Each row comes from the steps of one path. Every step used is in the known rows, and no mark comes twice. Write the path behind each row, first mark first.
Known rows:
F-P-W: [-.31, -.10, -.07, .08, -.02, .08, .18, .12, .09, -.16, .03, .13, .23, -.02, -.08, .03, -.38, -.12, .16, .07, -.09, -.20, -.14, .13, -.34, .10]
C-W-Q-A-P: [-.09, -.07, .22, -.13, .08, .28, -.18, -.11, .23, -.07, -.07, -.24, -.05, -.11, .00, -.32, -.21, -.04, .09, -.03, .01, .34, .00, .09, -.33, -.05]
A-Q-W-C: [.37, .30, -.09, -.10, -.11, -.18, .31, -.22, .18, .46, -.04, -.07, -.03, -.03, -.36, .02, .17, -.27, -.06, -.31, -.11, .40, -.03, -.28, .31, -.29]
C-W-Q-F-P-A: [-.09, .13, .19, -.12, .03, .28, -.14, .04, -.30, -.02, .12, -.12, -.02, .16, -.01, -.10, -.10, -.12, .06, -.07, -.11, -.03, .17, .23, -.02, -.14]
W-P-A-Q-F-H: [.49, .33, .04, .10, .14, -.32, -.25, -.18, -.21, .33, .20, .12, -.03, .06, .17, -.11, .11, .22, .00, -.04, .10, -.08, .32, -.19, .41, -.13]
F-P: [-.28, .10, -.08, -.05, -.08, .04, .16, .20, .21, -.03, .00, -.05, .07, .20, -.06, .01, -.37, -.11, .16, -.06, -.02, -.03, -.08, .22, -.11, .13]
C-W-P-F-H: [.19, .37, -.01, .07, .07, -.15, .13, -.42, .12, .44, .10, -.09, -.22, -.37, .02, -.18, -.02, .23, -.09, -.20, .16, -.43, .08, .04, .28, .23]
A-P-W-Q-F: [-.31, -.36, .19, .18, .26, .10, -.26, .13, -.30, -.52, -.22, .29, .48, .34, .07, .15, -.16, .11, -.26, .27, -.08, -.22, -.06, -.01, -.18, .13]
C-W: [-.13, .22, -.16, -.22, -.08, .08, .50, -.14, .18, .19, -.02, -.36, -.26, -.50, -.32, .10, -.09, -.02, .14, -.35, .09, .12, -.04, .11, -.01, -.12]
H-F-P-A-Q-W: [.47, .20, -.20, -.27, -.10, -.05, .10, .13, -.05, .58, .24, -.13, .27, .18, -.16, -.09, .00, -.35, -.07, -.17, -.14, .24, .14, .07, .38, -.48]
C-W-P: [-.20, .35, .02, .11, .09, .18, .32, -.38, .39, .28, -.07, -.23, -.34, -.50, -.31, -.13, -.25, .12, .21, -.38, .14, .11, .04, .02, -.05, .03]
Q-F-P: [-.12, -.04, .06, -.02, .06, -.06, .05, .15, -.05, -.23, -.04, .03, .24, .16, .13, .18, -.12, -.15, .02, -.02, -.19, -.22, .02, .12, .21, .05]
P-A-Q-W-C: [.46, .46, -.15, -.12, -.20, -.06, .13, -.14, -.08, .54, .16, -.09, -.20, .01, -.38, -.16, .33, -.31, .01, -.30, -.09, .39, .13, -.23, .20, -.47]
W-Q-A-P-F: [.03, -.31, .11, .07, .06, .06, -.52, .03, -.06, -.39, -.09, .12, .06, .34, .18, -.30, .07, -.03, -.19, .25, -.13, -.10, -.05, .10, -.10, .30]
H-F-P: [-.18, -.11, -.01, -.02, -.04, .13, .17, .25, -.04, .02, -.03, -.01, .24, .27, .03, .21, -.34, -.07, -.08, .06, .02, .00, -.10, .12, .27, -.02]
W-C: [-.21, .14, .03, .11, -.13, .11, .19, -.02, -.08, -.04, -.10, .02, -.23, .10, -.19, .13, -.01, -.02, -.03, -.08, .03, .14, -.07, -.18, .06, .00]
T-P-A: [-.37, .08, -.09, -.03, -.12, .15, .11, .22, .14, .05, .09, -.07, -.60, -.14, -.12, .08, .56, .14, .21, -.18, .18, .28, .11, .04, -.20, -.13]
P-T: [.03, .16, -.28, -.10, -.19, -.13, .31, .08, -.12, -.03, -.16, -.27, -.14, -.30, -.04, .34, -.34, -.02, .28, -.01, .12, -.08, -.09, -.06, -.02, .08]
P-W: [-.23, -.13, -.16, .13, -.06, .01, .31, -.01, .00, -.24, -.04, .09, .02, -.33, -.20, .22, -.10, .06, .12, .04, .00, -.15, -.16, -.02, -.29, .00]
Q-W-P-F-H: [.40, .31, -.01, .21, .12, -.34, .08, -.35, .32, .32, .09, .09, -.09, -.27, .08, -.09, .22, .04, -.06, -.10, .04, -.51, .06, -.04, .31, .14]
P-F: [-.02, -.02, -.28, -.02, -.11, -.14, .13, -.02, -.11, -.11, -.04, -.02, -.12, -.06, -.15, .13, .19, .01, -.11, -.07, -.05, -.30, -.07, .12, .21, .23]
A-P-F: [-.20, .02, -.24, -.16, .02, -.10, -.08, .15, -.08, -.03, -.07, -.04, .15, .30, -.05, -.12, .00, .00, -.36, -.05, -.03, -.29, -.02, .24, .16, .31]
C-W-Q-A-P-F-H: [.30, -.02, .16, -.19, .07, -.04, -.36, -.16, -.04, .07, .11, -.09, .09, .03, .34, -.37, .02, .06, -.21, .14, .02, -.18, .04, .12, .01, .14]
A-P: [-.33, .09, -.13, -.16, .06, .02, .05, .21, .16, -.02, -.11, -.12, .13, .23, -.09, -.05, -.25, .03, -.10, -.08, .09, .07, -.02, .17, -.08, .08]
C-W-Q-A: [.08, -.13, .17, .01, -.05, .24, .05, -.26, .21, -.17, -.04, -.20, -.33, -.45, -.07, -.07, -.05, -.04, .29, -.06, -.02, .31, -.07, -.01, -.28, -.12]

Which path is each row?
[-.30, -.14, -.15, .01, -.07, -.11, .17, .05, .17, -.04, -.05, .05, -.36, -.12, -.06, .17, .64, .13, -.11, -.15, .05, -.05, -.05, .05, .13, .26] : T-P-F
[.06, -.13, .10, -.14, .07, .17, -.31, -.16, .01, -.09, -.02, -.13, -.02, -.02, .03, -.39, .05, -.07, -.17, .02, -.13, -.01, -.01, .16, -.09, .17] : C-W-Q-A-P-F
[.02, .26, .01, .24, .11, -.02, .26, -.29, .58, .17, -.08, -.05, -.21, -.38, -.27, -.04, -.03, -.06, .22, -.26, -.01, .01, .00, -.06, -.01, -.07] : Q-W-P
[-.31, -.59, .29, .37, .04, .21, -.10, -.04, .32, -.51, -.08, .33, -.30, -.35, .12, .11, .42, .15, .30, .25, -.03, .28, -.16, -.23, -.62, .04] : T-P-W-Q-A
[.06, .07, .14, -.14, .00, .08, .06, -.04, -.28, -.02, -.16, -.28, .18, -.04, .17, .22, -.51, -.18, .17, .02, -.07, -.11, -.01, .03, .10, .08] : C-W-Q-F-P-T
[-.16, -.18, .20, .15, .06, .27, -.21, -.09, -.14, -.26, -.01, .19, .14, -.02, .07, -.24, -.02, -.12, -.09, .22, -.18, .08, -.06, -.30, -.30, -.08] : Q-A-P-W-C
[-.50, -.25, -.04, .15, .01, .07, .32, .06, .26, -.16, -.08, .16, -.21, -.38, -.11, .29, .38, .20, .14, -.05, .09, .10, -.13, -.09, -.36, .01] : T-P-W
[-.05, -.02, -.06, -.04, -.06, -.32, .11, .06, .15, .12, .07, .11, -.27, -.07, .25, .20, .63, .27, -.14, -.02, .20, -.23, -.02, .02, .22, .24] : T-P-F-H
[.20, .08, -.18, -.08, -.10, -.34, .09, .00, -.13, .04, .10, .03, -.05, -.01, .15, .14, .17, .15, -.16, .07, .11, -.48, -.03, .11, .28, .22] : P-F-H
[.16, .57, -.18, -.07, -.02, .06, .10, -.35, .13, .66, .15, -.25, -.38, -.33, -.41, -.41, -.12, .07, .21, -.46, .12, .37, .26, .00, .05, -.19] : C-W-P-A-Q
[-.18, .07, .06, -.06, -.04, .18, .26, -.13, .13, .02, -.12, -.22, -.22, -.18, -.28, .10, -.19, .08, .11, -.19, .14, .22, -.11, .12, -.18, .00] : C-W-Q
[.08, .00, -.10, -.14, .00, -.15, -.03, .09, -.13, .15, .06, -.01, -.25, -.04, -.02, .13, .73, .09, .00, -.22, -.02, .34, .23, -.11, .28, -.25] : T-P-A-Q-F
[-.08, -.10, -.03, -.10, .05, .08, -.14, .09, .22, -.19, -.03, -.12, .04, -.06, .10, -.21, -.09, -.08, .09, .05, -.07, .15, .01, .04, -.17, -.03] : Q-A-P
[.20, .25, -.24, -.22, -.10, -.16, .21, .02, .40, .55, .16, -.16, -.36, -.27, -.27, -.03, .73, -.12, .17, -.43, .02, .55, .15, -.06, .03, -.41] : T-P-A-Q-W
[-.40, -.09, -.14, -.04, .09, .07, .07, .14, .04, -.14, -.07, .05, .31, .02, -.12, -.02, -.27, .05, -.10, .05, .03, -.11, -.08, .08, -.33, .06] : A-P-W
[-.01, -.64, .30, .33, .04, .33, -.23, .08, -.13, -.48, .00, .35, .33, .10, .24, .08, -.31, -.07, .06, .50, -.17, -.02, -.21, -.10, -.26, -.02] : H-F-P-W-Q-A
[.49, .37, -.36, -.24, -.15, -.19, .20, -.05, .13, .45, .18, -.21, -.13, -.21, -.37, -.08, .26, -.24, .15, -.33, -.07, .29, .15, .02, .08, -.45] : P-A-Q-W
[-.30, -.44, .20, .27, .03, .26, -.04, .21, -.20, -.29, -.09, .35, .43, .38, .03, .24, -.48, .05, -.12, .38, -.01, -.09, -.22, .05, -.14, .10] : H-F-P-W-Q
[.06, -.14, .11, -.04, -.02, .07, -.35, .13, -.06, -.31, -.20, -.14, .06, .09, .27, -.07, -.46, -.07, .24, .32, .04, .15, -.05, -.10, -.31, .15] : W-Q-A-P-T
[.24, -.18, .18, .02, .06, -.15, -.56, .06, -.08, -.23, .04, .19, .18, .39, .47, -.28, .05, .11, -.24, .38, .03, -.26, .02, .07, -.03, .31] : W-Q-A-P-F-H
[.04, -.02, -.15, -.13, -.15, .05, .20, .28, -.30, .10, -.12, -.20, .25, .12, .16, .36, -.59, -.13, .09, .19, .06, -.09, -.11, -.01, .29, .03] : H-F-P-T
[-.12, .04, -.07, -.07, -.11, .26, -.01, .35, -.30, .08, .17, -.03, .03, .33, -.01, .03, -.16, -.08, -.03, .08, .02, .00, .08, .17, .17, -.20] : H-F-P-A
[.10, -.08, .16, .09, .04, -.06, -.04, -.11, -.41, .02, -.01, .33, .49, .32, .02, .04, -.13, -.21, -.21, .04, -.32, -.02, -.02, -.27, .25, -.03] : A-Q-F-P-W-C
[.47, .28, .00, -.14, -.14, .10, .01, .03, -.26, .65, .22, .00, .18, .44, -.17, -.14, .06, -.39, -.22, -.13, -.16, .37, .12, -.19, .50, -.50] : H-F-P-A-Q-W-C
[.05, -.28, .17, .20, -.07, .11, -.15, -.06, .16, -.47, -.10, .06, -.21, -.09, .05, .02, -.04, .02, .31, .20, -.02, .20, -.12, -.06, -.31, .03] : W-Q-A
[-.10, -.26, .28, .13, .27, -.12, -.31, .14, -.31, -.35, -.08, .34, .59, .37, .38, .17, -.17, .25, -.32, .39, .07, -.38, -.04, -.05, -.11, .11] : A-P-W-Q-F-H
[-.48, -.22, .08, .13, .12, .15, -.17, .16, -.01, -.33, -.17, .23, .31, .35, -.10, -.02, -.39, .14, -.13, .22, .10, -.03, -.16, .09, -.49, .20] : A-P-W-Q
[.11, .22, .00, .25, .07, -.27, -.06, -.22, .07, .12, .07, .17, -.12, .00, .15, -.09, .01, .28, -.09, .04, .16, -.51, .04, -.01, .26, .39] : W-P-F-H
[.33, .12, -.03, -.17, .02, -.36, -.08, .13, -.15, .33, .22, .05, -.15, .01, .28, .16, .74, .22, -.05, -.11, .16, .17, .26, -.16, .35, -.26] : T-P-A-Q-F-H
[-.14, -.26, .21, .05, .07, .16, -.39, .10, .19, -.39, -.13, .04, .06, .25, .13, -.23, -.20, .00, .06, .21, -.01, .25, -.05, .04, -.36, .10] : W-Q-A-P
[.33, -.05, -.03, -.17, .03, -.25, -.33, .03, -.05, -.06, .16, .01, .17, .08, .45, -.26, .15, .01, -.21, .22, -.03, -.35, .06, .07, .14, .17] : Q-A-P-F-H
[.08, -.32, .22, .28, .14, -.18, -.07, .00, -.30, -.44, -.05, .36, .32, .02, .31, .42, -.01, .25, -.10, .38, .06, -.43, -.10, -.15, -.06, .04] : P-W-Q-F-H
[.36, .14, -.22, -.16, -.05, -.20, -.06, .03, -.39, .09, .10, -.07, -.01, .04, -.11, .09, .28, -.03, -.03, -.14, -.11, .09, .22, -.05, .34, -.26] : P-A-Q-F
